Each row was made from one walk, in order. Every step used is in the known rows, and no mark comes twice. Write each row's walk.
In the rows, zero is written as 128.
Known rows:
ropot lusag: [137 138 113 113 140 124  97 119 119 126 158 116 131 145 129 115 107 149
 129 121 141 134  97]
godanu fono: [146 148 155 145 126 122 120  86 130 153 118 124 139 118 131 114 127 140
 159 135 140 144  95]
ropot lusag nomep godanu fono: [146 175 127 138 111 120  71  66 157 155 138  84 150 148 150 104  75 170
 170  82 112 168  34]
lusag nomep godanu fono bibanuk: [122 187 140 176  86 122  76  66 174 155 119 101 139  94 146 120  73 148
 152  89 131 181  35]
fono godanu nomep tedo: [108 120 124 186 112 111  78 109 150 145 143 107 129 122 112 155  97 168
 146  88 132 137  88]
godanu nomep: [109 143 122 152 127 112 119 127 128  98 127 128 136 133 127 124 104 142
 158 130 121 132 130]
tedo nomep: [151 153 102  83 113 150 121 141 120 133 129 142 118 122 127 116 122 141
 129 129  94 123 113]
nomep lusag: [127 129 105 124 130 118  86 113 154 122 143 124 130 154 126 130 122 132
 125 106 127 134  76]
bibanuk ropot lusag nomep tedo: [119 124 146 114 135 130  68 123 124 156 168  83 140 175 145 109  79 197
 124 145  99 167  64]
lero bibanuk nomep: [128 116 152 109 155 147  92 181 133 117 147 160 127 123 125 140 136  90
 154 126 114 149 141]
nomep nade: [112 124 130 120 118  78 149  99 111 123 138 109 124 130 125 124 140  81
 120 124 112 147 126]
godanu fono bibanuk ropot lusag nomep nade: [107 155 151 136 121  70  86  66 119 132 167  75 159 111 150  78  61 145
 144 140 151 208  38]
nomep lusag ropot: [125 161  98 130 132 132  90 105 171  80 150 124 153 163 161 129 146 138
 144 118 126 159  73]
vamil bibanuk nomep: [144 123 117 126 171 122  97 212 108 120 122 152 117 138 115 142 161 117
 126 121 110 155 128]
lero bibanuk: [116 134 159 133 118 152 105 144 128 139 129 140 128 125 134 117 108  90
 178 127 129 137 141]
ropot lusag nomep nade: [ 96 152 110 102 124  61 117  96 101  94 163  83 137 154 144 111  78 114
 140 124 116 168  84]
vamil bibanuk ropot lusag: [151 114 125 129 164 140  80 185 103 152 141 119 133 157 134  84 121 155
 144 116 134 159 112]
tedo nomep godanu: [165 150  93  95  97 165 103 125 156 161 128 127 116 122 126 124 136 139
 125  77  64 129  94]
tedo nomep godanu fono: [182 168 119 111  92 161  94  84 158 186 118 127 128 110 132 112 134 148
 153  83  75 141  58]
vamil bibanuk: [132 143 126 148 138 130 109 177 107 143 104 133 117 135 126 118 132 116
 151 121 125 143 124]
bibanuk nomep: [136 109 119 103 161 123 117 165 130 107 146 144 130 129 120 151 155 127
 104 128 115 135 131]

Write each row's walk:
[104 142 123 132 133 127  74 139 133 112 167  97 150 119 151  93  50 177
 122 136 162 174  77] => fono bibanuk ropot lusag nomep
[111 141 100 146 132 101  74 112 153  92 139 128 142 161 122 124  94 145
 155 113 120 138  79] => godanu nomep lusag
[126 150 119 114 159 151  57 157 174  65 172 153 152 163 160 140 153  98
 173 115 111 179  91] => lero bibanuk nomep lusag ropot
[110 163 131 117 122 117  66 102 117 143 163  87 123 171 138 133  71 177
 132 141 103 158  48] => ropot lusag nomep tedo
[124 154 102 123 112 125  78 106 153 128 151  90 137 154 146 117  80 159
 142  73 102 155  68] => ropot lusag nomep godanu
[185 158 115 115 103 170  41  86 161 192 168 109 139  98 135  81  93 185
 130  84 112 175  14] => tedo nomep godanu fono bibanuk ropot lusag
[130 169 151 166 109 119  96  81 141 150 127 125 133  82 125 118 103 139
 140 141 169 161  65] => godanu fono bibanuk
[170 123 136 129 143 132  88 110 170 157 133 126 138 119 119 144 165 139
 133  83  90 158  80] => bibanuk nomep godanu fono
[126 136 126 126 158 127  78 190 103 130 134 103 147 166 153  76  76 167
 160 123 128 175 101] => vamil bibanuk ropot lusag nomep
[160 139 142 154 107 137 103  69 165 179 114 111 135 121 133 117 135 138
 153  84 106 147  75] => nomep godanu fono
[150 132 140 134 126 133  72  85 166 171 146  79 167 148 160  82  84 189
 161  84 107 177  51] => bibanuk ropot lusag nomep godanu fono
[116 135 113 145 112 141  55 118 169 137 168  81 144 121 151  96  60 175
 115  82 128 181  57] => fono bibanuk ropot lusag nomep godanu
[142 154 161 147 133 117  51  98 139 170 156 125 115 101 103 158 136 155
 103 155 123 179  27] => godanu fono bibanuk nomep tedo
[123 160 149 145 127 121  65  94 137 139 159  95 161 110 154  80  50 186
 154 146 172 189  41] => godanu fono bibanuk ropot lusag nomep
[119 104 117  96 155  73 135 138 113  98 157 127 122 129 111 150 171  84
  95 124  96 157 128] => bibanuk nomep nade
[145 163 138 180  92 135  79  61 174 177 128 113 126  85 126 125 110 138
 138  88 139 164  44] => nomep godanu fono bibanuk
[138 122 107 140 129 133  76 141 174 130 156 134 112  96 112 160 139 123
  86  80 112 157  81] => fono bibanuk nomep godanu
[141 141  88 109 166 125  76 145 169  55 167 142 151 165 149 151 176 140
 118 120 108 170  79] => bibanuk nomep lusag ropot
[143 184 114 146 143 118  43  97 182  77 166 134 158 116 149 143 150 146
 136 133 147 200  16] => godanu fono bibanuk nomep lusag ropot
[150 153  79  75 115 141  80 126 143 127 144 136 122 145 127 119 113 144
 130 106  92 130  61] => tedo nomep lusag
[127 143 157 176 101 137  78  86 184 166 125  95 152  97 153  94  80 166
 147  94 129 187  52] => lusag nomep godanu fono bibanuk ropot
[131 106 158 114 147 165  78 151 130 152 167 126 144 144 146  83  92 131
 171 124 137 152 126] => lero bibanuk ropot lusag
